Each row comes from the steps of one walk. Every step used is in the known rows, and no mark comes twice. Write the walk behind each row, first mark first.
Known rows
nonub-burog-zeduf: [ -1.0 -34.0  16.8  22.3  16.7   4.7 -16.9 -20.4  -3.3 -17.0  -9.4  -3.9
   9.1   8.9   0.4 -20.1   0.7  15.3  -4.6 -12.2  -0.7  10.3   7.7  20.4]
lunut-bona: [  8.9 -27.7  20.9   4.9  20.0   1.5 -22.9 -12.4  -5.7 -34.0  -3.8 -15.6
   8.5  13.9  -1.2 -27.2  -6.4  12.9  23.6  -3.7  20.7  -7.4  15.8   7.6]
nekiv-lanakuf-lunut-bona: [  1.2 -41.3  23.1  15.1  25.6  14.8 -22.4 -13.4 -16.7 -29.1  -7.9  -4.7
   7.3   7.7 -12.5 -39.4  -2.8   4.7  23.8  -2.9  14.5   5.8  24.5  15.0]
bovufa-lunut-bona-nekiv-burog-nonub: [ 31.2 -24.6  40.3  -4.3  24.1  19.4   0.1  -3.2   2.5 -20.6 -19.5  20.2
   7.3  11.8 -10.6 -25.0  11.3  39.6  25.1   4.8   1.7  11.0  12.1  13.4]
lanakuf-lunut: [ -6.4 -39.4  17.8  25.7  18.0   6.4 -23.8 -16.5 -14.8 -29.1  -2.8 -18.7
   1.4  11.1  -3.5 -28.8   1.7   7.9  10.6   5.0   0.8  20.5  18.1  16.4]
varu-tafi-burog-lunut-vobu: [ 15.6 -18.1  13.6  13.9  51.0  14.1 -45.6 -12.1 -38.5 -15.7  -4.7  -0.3
 -12.2   0.8 -23.2 -38.6   4.5 -16.0 -16.9   4.6   5.0  35.1 -10.5  33.8]
lanakuf-lunut-bona-nekiv-burog: [ 13.8 -45.9  32.5   5.8  20.0  17.1  -6.3 -14.3  -2.9 -20.5 -14.0  -8.9
   8.0  18.2  -1.9 -39.3   7.1  44.6  25.6   0.1   5.5  10.4  29.3  20.7]
zeduf-varu-tafi-burog: [  8.5 -26.3  12.7  16.2  48.5 -20.2 -34.5  -9.3 -32.2 -22.4  26.7 -30.6
 -20.1   2.2 -18.7 -26.9  -5.9 -13.2  -4.2  -3.2  29.8  19.5  -7.6  37.9]
lanakuf-lunut-bona-nekiv: [  8.9 -34.2  31.1  12.2  15.0  14.1 -12.7 -15.7  -4.0 -33.8 -13.2  -7.0
   4.3  14.2   1.8 -37.3   4.0  32.2  21.8   6.3  14.0   8.4  20.6  16.5]
bona-nekiv: [  4.6 -32.0  13.8  10.1   8.5  -6.5 -26.5 -18.6  -1.8 -23.9 -10.0 -15.9
   4.4   2.9  -5.6 -15.3  -6.0  28.7   9.6  -2.8   5.0   8.6  -0.9  20.3]
zeduf-varu: [ -1.0 -30.8   9.4  19.5  31.4 -18.2 -32.6 -16.3 -16.4 -24.4   9.3 -24.8
  -4.1  11.8  -7.2 -17.2  -8.2   3.4   3.7   1.1  12.9  15.6  -0.2  26.2]
dugis-varu: [ -1.6 -36.0  19.1  28.8   8.0 -10.6 -28.0  -9.4  -9.8 -30.2  -4.6 -23.6
   5.5  15.8  -7.9 -17.1 -11.8   2.4  -1.3   0.6  -3.2   9.2  -1.4  19.4]
zeduf-varu-tafi-burog-nekiv-lanakuf-lunut: [ -2.3 -37.1   9.2  20.4  51.2  -0.4 -28.1 -10.4 -33.3 -17.3  17.6   1.3
 -25.8  -6.7 -37.8 -48.6  -3.2 -11.9  -5.5  -3.6   3.6  34.9  -5.0  41.1]
nekiv-burog: [  4.1 -43.2  13.0   7.7  19.3  -3.1 -23.0 -13.8  -9.1 -13.5  -3.5 -23.1
   9.6  11.4  -9.4 -18.6  -5.4  21.2  14.3  -7.8  -2.9  10.4  15.3  19.3]
nonub-burog: [  2.2 -31.8  15.5  14.0  13.8  -0.7 -25.7 -18.5  -9.7 -16.1 -17.3 -18.3
   5.7  10.8  -3.6 -17.2  -6.8  19.3   8.0  -6.8  -0.8   6.1  17.5  25.8]
nonub-varu-tafi-burog-lunut-lanakuf: [ 18.6 -28.3  14.1   3.7  37.2   6.2 -27.9 -14.1 -47.2   2.9   8.6  -9.8
  -4.1   1.0 -37.9 -30.5   5.5 -25.1 -36.6  17.6   3.7  41.4  19.2  24.4]
nonub-varu-tafi-burog: [  9.8 -29.3   8.2  16.5  31.0  -8.4 -33.1 -11.6 -33.1  -6.1  20.3 -34.5
  -1.0   0.7 -18.5 -24.9   4.3 -18.2  -5.1  -0.9  20.4  20.6   5.4  24.2]
dugis-burog-zeduf-varu: [ -0.5 -33.0   5.9  53.4  30.2 -13.2 -14.3 -19.4 -12.9 -13.8  27.2  -7.2
   2.5   4.4   1.5 -24.5  -1.7  -6.2 -19.0 -13.8   2.3  21.9  -5.7  24.8]
lanakuf-lunut-vobu: [ -2.4 -35.5  17.1  31.0  20.6  17.0 -40.8 -22.1 -22.2 -18.6  -8.3  -8.3
   0.8  19.3  -7.3 -38.6   5.6  -1.9   6.1   8.7  -8.0  28.6   9.0  24.7]
lanakuf-lunut-bona-nekiv-burog-nonub-varu-tafi: [ 10.7 -42.4  25.5  -5.1  26.0  28.7   7.4  -8.3 -11.0  -3.8   1.0   3.5
   4.8  21.0  -9.3 -50.2  10.4  15.0  11.2  13.8   0.2  19.2  14.0  13.2]
bona-nekiv-lanakuf-lunut-vobu: [  3.0 -41.5  15.0  25.1  16.4  15.6 -42.3 -26.2 -19.6 -11.1 -20.7   3.4
   2.2   4.5 -22.0 -38.3   0.8  11.9   5.6   2.0  -8.2  31.3  -1.5  34.6]
varu-tafi-burog-nekiv-lanakuf-lunut: [ -0.3 -39.1  10.4  15.2  35.7  11.9 -24.4  -9.5 -27.7 -20.0   7.6   3.7
 -17.5 -11.5 -36.3 -46.3  -0.9  -5.3   1.2  -7.5  -3.0  26.7   1.1  29.4]
zeduf-varu-tafi-burog-lunut-lanakuf: [ 16.7 -24.5  19.4   5.0  55.4  -6.1 -30.2 -11.9 -46.5 -12.8  16.1  -6.5
 -23.4   2.6 -37.5 -31.7  -6.9 -19.7 -36.2  14.6  13.5  42.5   5.3  38.0]
zeduf-varu-tafi: [ -3.9 -27.0   2.4   6.2  35.3 -12.3 -36.4 -15.4 -23.7 -26.1  18.4 -25.5
 -16.9   6.3 -10.6 -25.8 -18.6 -10.7  -2.5   2.1  17.2  13.9  -7.8  27.1]

Which walk is each row?
[ 26.1 -27.7  17.3   0.0  47.1  12.7 -25.5  -8.3 -34.5  -5.9  -9.0   3.5
   2.2 -12.4 -32.4 -38.4   6.3   0.7  -6.0   3.0  20.7  20.1   3.8  28.5] => nonub-varu-tafi-burog-lunut-bona-nekiv-lanakuf
[  5.7 -27.7  16.2  18.3  36.6  -2.1 -23.4 -11.2 -17.6 -26.1  24.4 -14.0
  -8.8  -3.7 -13.9 -28.5   1.7  -9.9 -10.3 -14.5  24.0  14.9 -11.2  21.2] => varu-tafi-burog-zeduf
[  7.5 -44.5  16.1  10.6  16.1   1.9 -10.7 -19.6   4.9 -12.8  -3.2  -2.9
  11.7   4.9  -6.3 -20.5   2.6  37.7   0.4 -13.7  -2.6  15.6  -1.1  19.0] => bona-nekiv-burog-zeduf
[  3.1 -41.2  11.2  33.9  20.1  21.2  -4.7 -13.1 -10.5 -17.8  -3.4  19.7
   6.1   1.7 -14.6 -51.5  -1.4   8.6  12.6 -12.3 -15.7   9.0  21.4  15.8] => dugis-burog-nekiv-lanakuf-lunut-bona
[  6.6 -25.5   6.5   9.3  47.3 -13.7 -28.8  -8.2 -22.9 -21.9  23.9 -10.2
 -25.4   0.0 -25.2 -35.1  -6.1  -4.5  -6.3  -4.6   8.7  19.9 -13.8  33.5] => zeduf-varu-tafi-burog-nekiv
[ -3.0 -44.3  15.9  19.8  12.9   7.2 -25.8 -19.7 -14.0 -20.7 -15.6  -5.3
   2.6  -4.0 -18.4 -27.1  -3.1  22.1   9.5  -1.9  -0.8  22.0   7.2  27.2] => bona-nekiv-lanakuf-lunut
[  3.4 -37.5   8.7   8.1  12.2  -6.1 -31.1 -18.3  -8.4 -18.9 -13.9  -8.7
   6.9  -7.2 -20.5 -15.1 -11.8  23.3  10.6  -9.6   4.7   8.3  -3.8  25.0] => bona-nekiv-lanakuf
[  7.0 -31.5  21.2  37.7  48.3 -19.5 -23.6 -12.1 -18.9 -21.3  27.0 -15.4
  -4.8   7.0 -11.7 -22.7   7.8  -2.4 -10.4 -10.4  24.9  24.0 -10.5  29.7] => tafi-burog-zeduf-varu
[  9.3 -34.8  20.1   4.3  41.1  18.7 -17.3  -7.1 -24.4 -27.3   5.1   9.8
 -14.0  -3.6 -31.4 -56.1   0.2  -2.1  13.6  -7.9  11.0  11.3  10.2  23.5] => varu-tafi-burog-nekiv-lanakuf-lunut-bona
[  2.4 -42.2  19.6   1.6  23.7   2.0  -6.3  -5.4  -3.1 -13.8  -2.8  -3.0
   8.2  17.3 -10.8 -21.4  -2.1  15.9  12.5  -5.9  -9.8  10.8  -0.7  14.5] => nekiv-burog-nonub
[  8.7 -38.1  15.3   3.9  34.9   8.7 -20.7 -10.8 -14.5 -13.6 -17.1  -3.9
   8.9   7.5 -13.8 -21.3   1.3  21.7  -0.6   0.2 -13.1  24.4  14.4  19.4] => nekiv-burog-lunut
[ 18.8 -30.2  25.3  -2.2  29.9  18.5 -17.9 -15.5 -11.2 -16.1 -46.2  19.9
   9.4  -2.0 -17.0 -29.5  -6.3  37.5   6.4  -4.0   1.9   6.9  16.6  29.5] => nonub-burog-lunut-bona-nekiv-lanakuf
[ 16.4 -36.1  31.1 -11.6  23.0   9.9   4.0  -4.6   6.8 -19.5 -11.9   7.8
   9.9  20.6  -4.9 -29.6  -0.8  41.4  24.3  -4.1   5.0  -2.0   2.3  13.6] => lunut-bona-nekiv-burog-nonub
[ -4.6 -28.2   8.5  15.6  36.0  -1.4 -22.9 -21.4 -17.2 -17.4  12.1  -8.1
 -11.3   7.3  -4.0 -28.8 -10.8  -3.1 -18.1  -6.3  10.5  17.9  -3.6  31.7] => nonub-burog-zeduf-varu-tafi
[  6.2 -26.0  19.3   6.3  37.3  -2.3 -15.6   0.7 -19.4 -25.2  16.3  -8.6
 -13.3   4.3 -18.6 -28.8  -2.6 -11.4   1.0  -5.2  17.1  12.2 -17.3  21.9] => varu-tafi-burog-nonub
[  9.8 -46.8  32.7  13.6  21.9  23.4   2.0 -17.5   3.7 -21.6  -5.8   5.1
  10.7  16.9   1.3 -42.1  13.1  40.7  13.6  -5.4   5.6  15.2  21.4  15.3] => lanakuf-lunut-bona-nekiv-burog-zeduf
[ -3.8 -28.7   4.1   2.9  22.1   4.6 -16.5  -9.4 -17.0 -10.8  13.0  -9.8
   1.8  10.1 -12.3 -26.9  -3.4 -19.4  -4.6   8.5  -1.0  15.5  -9.7   7.8] => burog-nonub-varu-tafi
[ 25.6 -17.1  26.9   1.9  62.0  -0.1 -21.9  -5.9 -27.2 -28.2   2.9  -1.1
 -19.0   0.7 -16.5 -38.5   0.8  11.9  -5.6   6.6  32.6  20.9  -5.9  36.8] => zeduf-varu-tafi-burog-lunut-bona-nekiv
[  4.9 -23.8  19.2  12.4  54.4 -15.4 -17.9   0.1 -27.4 -23.1  26.8 -12.2
 -22.6   7.8 -19.7 -29.9  -5.2 -16.0  -5.2   0.4  22.7  20.8 -24.3  30.8] => zeduf-varu-tafi-burog-nonub
[ 20.9 -31.2  27.7  10.2  36.7   0.4 -24.6 -12.5 -32.5 -13.6  -6.2  -2.5
  -2.3   5.6 -33.4 -23.4   3.9   0.0 -23.2   7.7   2.3  33.2  19.2  25.1] => tafi-burog-lunut-lanakuf
[ 28.9 -19.9  22.8   0.5  43.9  12.1 -20.9  -7.3 -27.7 -12.4  -4.2  -4.0
   0.4  -1.1 -17.5 -36.0  12.2   6.0  -6.8   9.3  22.1  20.4   7.3  23.0] => nonub-varu-tafi-burog-lunut-bona-nekiv
[ 16.9 -29.6  20.2  -4.6  31.8  15.3 -21.6 -12.5 -10.5 -26.8 -28.9  16.5
   9.9  -5.1 -19.8 -29.9  -6.2  28.2   9.3  -1.2   7.3   7.0   5.4  19.0] => burog-lunut-bona-nekiv-lanakuf
[  8.8 -28.6   2.5  10.6  30.0  -1.9 -27.3 -10.8 -22.5  -6.3  16.2 -13.4
  -5.9  -2.2 -25.7 -33.9   6.5  -9.5  -7.2  -0.8  -0.8  20.9  -0.8  20.1] => nonub-varu-tafi-burog-nekiv
[  4.5 -32.3  23.3  35.2  28.3  -6.1 -20.0  -6.1 -19.4 -29.0  21.3 -15.6
  -7.7   3.5 -15.4 -28.5  -3.0 -16.1 -22.8 -10.8  15.4  17.2 -19.6  25.0] => dugis-varu-tafi-burog-zeduf
[  5.5 -29.1  15.1  21.3  22.4  -6.1 -22.9  -1.6 -16.2 -28.2   9.4  -7.7
 -14.9   2.7 -24.9 -34.0  -9.6  -4.4 -11.6  -5.3  -5.5  15.5 -15.6  27.9] => dugis-varu-tafi-burog-nekiv
[  6.7 -33.3  19.1  11.6  57.1   7.0 -21.7  -7.6 -30.1 -25.2  17.0   6.9
 -23.4   0.6 -33.5 -58.6  -2.1  -7.0   7.7  -2.8  16.4  19.4   4.6  34.0] => zeduf-varu-tafi-burog-nekiv-lanakuf-lunut-bona
[  7.2 -30.3  23.5  27.4  25.6 -11.5 -29.5  -2.6 -25.3 -28.4  11.7 -29.7
 -11.9   5.8 -19.0 -25.5  -9.9 -12.5  -9.6  -5.4  14.7  13.1  -9.4  31.3] => dugis-varu-tafi-burog
[ 17.8 -34.4  24.9  -4.8  39.9  17.1 -14.4  -9.1 -11.1 -21.2 -18.6   1.6
  12.7  13.1  -7.4 -31.7   0.8  25.0  12.9   0.6   1.1   9.2  24.4  13.2] => nekiv-burog-lunut-bona
